What can hang from each mark:
Z439: Z628 Z991
Z991: Z240 Z439 Z531 Z628
Z240: Z991
Z531: Z628 Z991
Z628: Z108 Z240 Z248 Z531 Z640 Z991
Z108: Z991

Known rows, with every way that one mark hangs from another:
Z439(Z628(Z108 Z240(Z991(Z531)) Z248 Z640)): [ 33.5 -12.0  12.0 -22.5  17.5  22.1 -20.0   0.3  -1.5 -33.5  16.0  -9.6
  26.8   0.1  26.5  -2.3 -36.8  20.8  -0.8   2.1  12.4  -0.1   5.0]
Z531(Z628(Z108 Z248) Z991(Z439)): [ -1.3  22.9 -27.0  15.0   2.1  -8.2 -13.7  -3.2   9.9   2.8 -26.5  -9.2
  10.5  -4.2   3.6  -4.9  42.4  11.4  -8.1   4.6  -1.1   4.5 -11.3]
Z108(Z991(Z439 Z628(Z240 Z248 Z531 Z640))): [-14.1   9.3  -0.9  -5.5  -6.5 -30.3 -17.5  -3.6  -7.5  19.9   5.3  -3.1
   4.3   7.1  -8.0   5.0   3.5  -5.0  -3.3  -8.3  -4.6  -7.6  -3.3]
Z531(Z628(Z240 Z991)): [ -2.1   0.4  -5.3  15.0 -11.3  42.1   1.2   3.7   2.7 -27.3  -2.6   0.3
 -10.3   1.8  14.0   3.2   8.1   3.9   5.0 -15.5   1.1   7.8 -24.7]
Z439(Z991(Z628(Z108 Z640))): [ -2.7  16.2  29.1  -2.4   2.7  10.4  22.1 -13.7   0.2  16.5  -5.5   1.0
  -6.0   0.8 -14.8  -2.5 -15.4   7.1   7.2  -0.8  -6.0   0.9   0.4]
Z108(Z991(Z240 Z439 Z531(Z628(Z248)))): [-26.5 -10.8   6.2  -0.2  -4.5 -12.5  18.1  17.2  -0.6  39.6 -10.1  -7.0
 -31.7  -7.2 -33.1   6.9  11.1   0.7 -12.8  -4.5   8.2  -5.5  19.5]
Z991(Z240 Z628(Z108 Z531 Z640)): [-15.3  10.3  15.9 -13.2 -12.2 -18.9  -0.8 -15.9   1.3  49.2  24.4  16.3
 -18.2   2.1 -19.3   4.9  34.2   2.1  -6.2  -7.6 -18.9   6.3  -5.7]
Z628(Z240(Z991) Z248 Z640): [ 17.0 -20.2 -17.9  21.4   3.9   1.3 -23.7  -2.6  -3.8 -45.6   6.5   3.6
  30.4   9.1  18.8  -2.2 -22.0  10.4   8.6  -3.7   5.6 -10.9   4.1]
Z108(Z991(Z439 Z628)): [-16.5   1.4 -11.7   0.6   0.1  10.2  55.0   2.6  -6.8  45.2  -8.0  -0.8
 -26.6  -3.8 -37.1  10.3  12.2  -7.9  -2.9 -13.4  -5.1  -4.8   2.5]
Z439(Z991): [ -6.1  -4.0  11.1   9.1   5.3  35.0  51.7  -1.6   2.2 -15.6  -3.2   1.2
 -13.8  -1.8  -9.3  -2.9 -26.3 -11.6  13.8   4.4  -2.4   2.4   5.0]
Z439(Z991(Z240 Z628(Z108 Z248))): [-14.6  13.8  34.8 -11.7  18.3  25.6  20.2  -4.3   5.0  43.8  -1.9  13.4
 -37.6  -0.6 -10.3  -4.1   5.6  18.2   6.4   1.8   6.5   4.0   6.5]
Z108(Z991(Z439(Z628(Z248 Z640)))): [ 11.4 -12.9 -17.0 -23.2   2.1  -9.9  14.3   9.1 -10.1  -0.6 -10.4  -0.7
   9.9  -4.9   0.0   6.4 -12.8  -6.9   5.2  10.2   3.6  -6.6   9.3]
Z531(Z991(Z240 Z439 Z628(Z248))): [-11.5   4.6  -8.5  11.2   6.8  17.3  19.7   6.7   3.0  41.8  -6.6   8.2
 -46.8  -7.4 -23.8   2.3  27.2  -4.0  -4.8  -1.5  -5.6  -7.3  -2.7]
Z240(Z991(Z439)): [  3.9 -23.2 -35.3  31.1   0.0  24.5  45.9  -0.6  -2.6 -10.6  -5.1  -6.1
 -18.2  -5.7 -33.6  -0.5   3.0 -17.7  -3.1  -4.8   2.2  -3.3   3.1]
Z628(Z108 Z248): [ 4.1 10.0 -9.5  2.8 14.2 -2.6  6.1 -6.5  3.2  1.4 -1.1 12.4 19.5  5.3
 17.1 -3.5 15.3  7.3  4.0  1.9  1.2  8.1  1.0]
Z628(Z640): [  8.9 -12.3  -9.0  17.9 -13.9  -8.6  19.0  -2.4  -4.9 -18.4   2.3  10.1
  14.6   2.3  -5.1   5.1 -12.5 -14.9   7.9  -2.2 -14.0  -3.0   4.6]
Z439(Z628(Z108 Z248 Z640) Z991(Z240 Z531)): [ 11.3  -6.2  52.8 -42.6  16.4  13.0  -3.7   6.7   2.0   5.1   6.2  -3.0
 -11.0  -7.7   9.2  -4.7 -42.7  11.8   4.6  21.1  12.3   0.9  18.3]
Z531(Z628(Z248 Z640) Z991(Z240 Z439)): [ -3.3  -1.8 -17.8  20.0 -14.3 -28.7 -28.8   6.3   3.1   3.8 -22.6   2.2
  -7.6  -5.8  -8.7   0.2  28.5   2.1  -3.9   9.1  -5.3  -9.0  -0.8]
Z531(Z628(Z240 Z248 Z640 Z991)): [ 11.2   0.8  -3.8  15.0 -17.7  -2.4 -51.7   3.9  -0.9 -37.3 -11.5   4.3
  20.3   6.5  34.2  -1.6  -0.2  14.3   7.8  -7.6   6.2   0.8 -17.4]
Z108(Z991(Z531(Z628(Z240 Z248)))): [-14.0  -2.8  12.9  -3.4  -0.6   6.6  11.0  11.8   1.8  -2.5   1.2 -11.3
  10.8   1.1   3.9   5.9 -15.0  19.6  -3.6 -15.6   6.9  -1.3  12.0]
Z628(Z108 Z248 Z640): [ 11.9   7.0  -8.6   3.9   3.3 -32.2 -23.2  -9.5  -0.4  -6.6  -3.4  12.4
  40.1   7.4  19.9  -2.8   6.6   6.8   5.8   6.1  -3.1   0.7   3.3]
Z991(Z240): [-12.7 -17.9  -4.1   7.3   1.9  24.9  49.3   4.6   0.4  14.4  13.4  19.7
 -34.2  -1.9 -16.9   7.4  11.0 -13.5   4.9  -3.0  -9.7   1.6   5.6]

Rows:
[ -8.6  26.4  29.8 -11.1   4.1   7.9   3.7 -15.0   7.0  18.5   2.1   2.5
  -4.8   2.7   2.2 -10.0   0.8  12.8   3.3  -0.5   1.4  12.3  -1.5] => Z439(Z991(Z628(Z108 Z248 Z531)))
[ 10.9 -10.5 -17.3  30.8  -1.9  18.8  22.8   0.6  -4.4  16.4 -15.7   0.3
 -26.4  -3.3 -28.2  -2.6   7.9   4.6  -6.6 -14.1   9.6  -1.6   7.2] => Z240(Z991(Z439 Z628(Z248)))
[ -5.5  23.3 -21.2  -2.1   9.7 -38.1 -59.5 -15.9   5.7 -24.6  14.6  -9.0
  38.5   9.2  23.9  -7.5  16.7 -10.8  -4.3  13.7 -11.0  -4.3 -23.5] => Z628(Z108 Z240 Z248 Z531(Z991(Z439)) Z640)
[ -4.5  -4.5  29.8  23.6 -10.1  27.9  24.1   8.9   2.5 -16.0   5.2 -11.4
 -13.7   0.5  -8.7   5.2 -21.4  -1.0  -7.8 -21.2  -3.1   7.9   5.8] => Z991(Z531(Z628(Z240)))
[ 11.4  -5.5 -26.1  17.6 -12.1 -23.7 -33.4   4.1  -7.0 -17.6 -19.6   4.9
   5.1   1.0   7.1  -4.3  -2.3 -21.0   5.0   8.9   5.9  -8.7 -12.7] => Z628(Z248 Z640 Z991(Z439))
[  7.4  -4.2  17.8  36.0 -25.4 -35.5 -16.3  12.1  -4.3  -3.4 -25.4 -11.9
  -6.0  -2.4 -20.7  -0.2 -12.9 -11.9 -13.6  -5.5   3.0   0.5  17.3] => Z991(Z439 Z531(Z628(Z248 Z640)))
[ 15.0  -3.2  -0.1  27.1 -26.1 -27.5 -23.9   1.9  -1.3 -21.1 -20.6   9.7
  24.7   3.5  14.6   0.3   5.2  14.5   4.7  -5.3  -1.9   5.4   9.6] => Z531(Z628(Z248 Z640))
[  4.7   2.5 -23.6   8.8   6.3 -33.6 -56.0 -18.4   0.1 -27.7  14.3  -8.5
  33.4  10.9  11.3  -9.6  13.5  -3.0  -6.3   5.6   2.7  -2.6 -10.5] => Z628(Z108 Z240(Z991(Z439)) Z248 Z531 Z640)
[-31.2  -8.6  18.4 -10.1   2.4  12.9  58.1  12.2  -4.5  71.6   6.4  -4.9
 -58.4  -9.2 -57.9  12.8   2.6 -10.9 -13.6 -15.0  -2.1  -9.2  14.8] => Z108(Z991(Z240 Z439 Z531 Z628))
[ -3.6   7.5 -22.3   0.1  -6.0  -8.2  -6.7  -5.8  10.2 -19.7  13.1   1.5
  24.0  -0.7  22.3  -5.8  10.4  -1.2   2.8   5.1 -10.9   3.2  -8.3] => Z628(Z248 Z531(Z991))
[-14.0  -4.0 -14.0   7.6  -8.4  25.1  26.9   3.7  10.9   5.9  -1.4   4.3
 -19.6  -9.2 -10.1   5.6  31.6  10.8  -0.3  -3.5 -12.7   0.8  -6.4] => Z531(Z628 Z991(Z240))
[ -5.9 -16.9 -11.6 -38.7  -2.2 -20.0   1.0   7.1  -6.7  21.0   9.2   4.3
 -10.0  -5.9  -5.3   6.4   9.7 -11.3   1.0  14.7  -0.3  -5.2   6.9] => Z108(Z991(Z240 Z439(Z628(Z248 Z531 Z640))))
[ -3.0  18.6 -18.3  -6.1   1.8 -33.5 -74.9 -13.0  -0.4 -20.7  10.2  -4.4
  23.6  10.7  27.4  -9.1  16.8 -19.1  -2.3  10.4   2.2  -0.3 -34.0] => Z628(Z108 Z240 Z248 Z531 Z640 Z991(Z439))
[  6.9 -14.1  12.3 -23.2   8.7   2.5   7.6  16.0  -9.4  -7.3   3.3 -16.2
   2.2  -2.7  -1.3   7.2 -40.4 -10.3  -3.0   3.5   7.7  -9.8  12.3] => Z108(Z991(Z439(Z628(Z240 Z248 Z640)) Z531))
[  8.0   6.7  -7.6 -55.8   9.5   4.9   3.8  -6.3   3.5   3.4  17.7   1.3
  29.8  -2.6  31.4   0.1  10.2  16.5   3.7   9.1   2.1  13.9  -2.1] => Z439(Z628(Z108(Z991) Z248 Z531))
[ -6.5  18.7  -0.6  -5.9  13.7  -3.5 -25.6 -13.7   6.5 -17.7  25.3   4.2
  24.8  13.2  32.9  -6.0  15.6   0.1   0.6  -0.4  -3.1  12.3 -13.9] => Z628(Z108 Z240 Z248 Z531)
[ 18.4  -5.6  19.7 -10.6   1.1   3.0  21.6   5.6  -6.3   2.4   0.1 -15.2
 -11.9  -8.8 -19.1   2.6 -27.3 -25.4 -12.2   6.1  -2.3   3.2   7.0] => Z991(Z439(Z628(Z108 Z640)) Z531)
[ 16.7  -7.8  55.4 -22.5  20.3  61.0  20.8  15.3   0.3 -35.7   8.4 -12.8
 -15.9  -3.3  21.5  -4.5 -74.1   1.7   8.9   7.0  16.2   5.1  12.8] => Z439(Z628(Z240 Z248) Z991(Z531))
[  9.9   8.5 -21.0  -8.4   1.1 -21.6 -42.4  -8.2   0.8 -10.5  -5.7   9.8
  34.8   4.4  30.5  -6.0  10.1   7.4   8.9   8.5   4.9  -1.9 -17.5] => Z628(Z108 Z248 Z640 Z991)
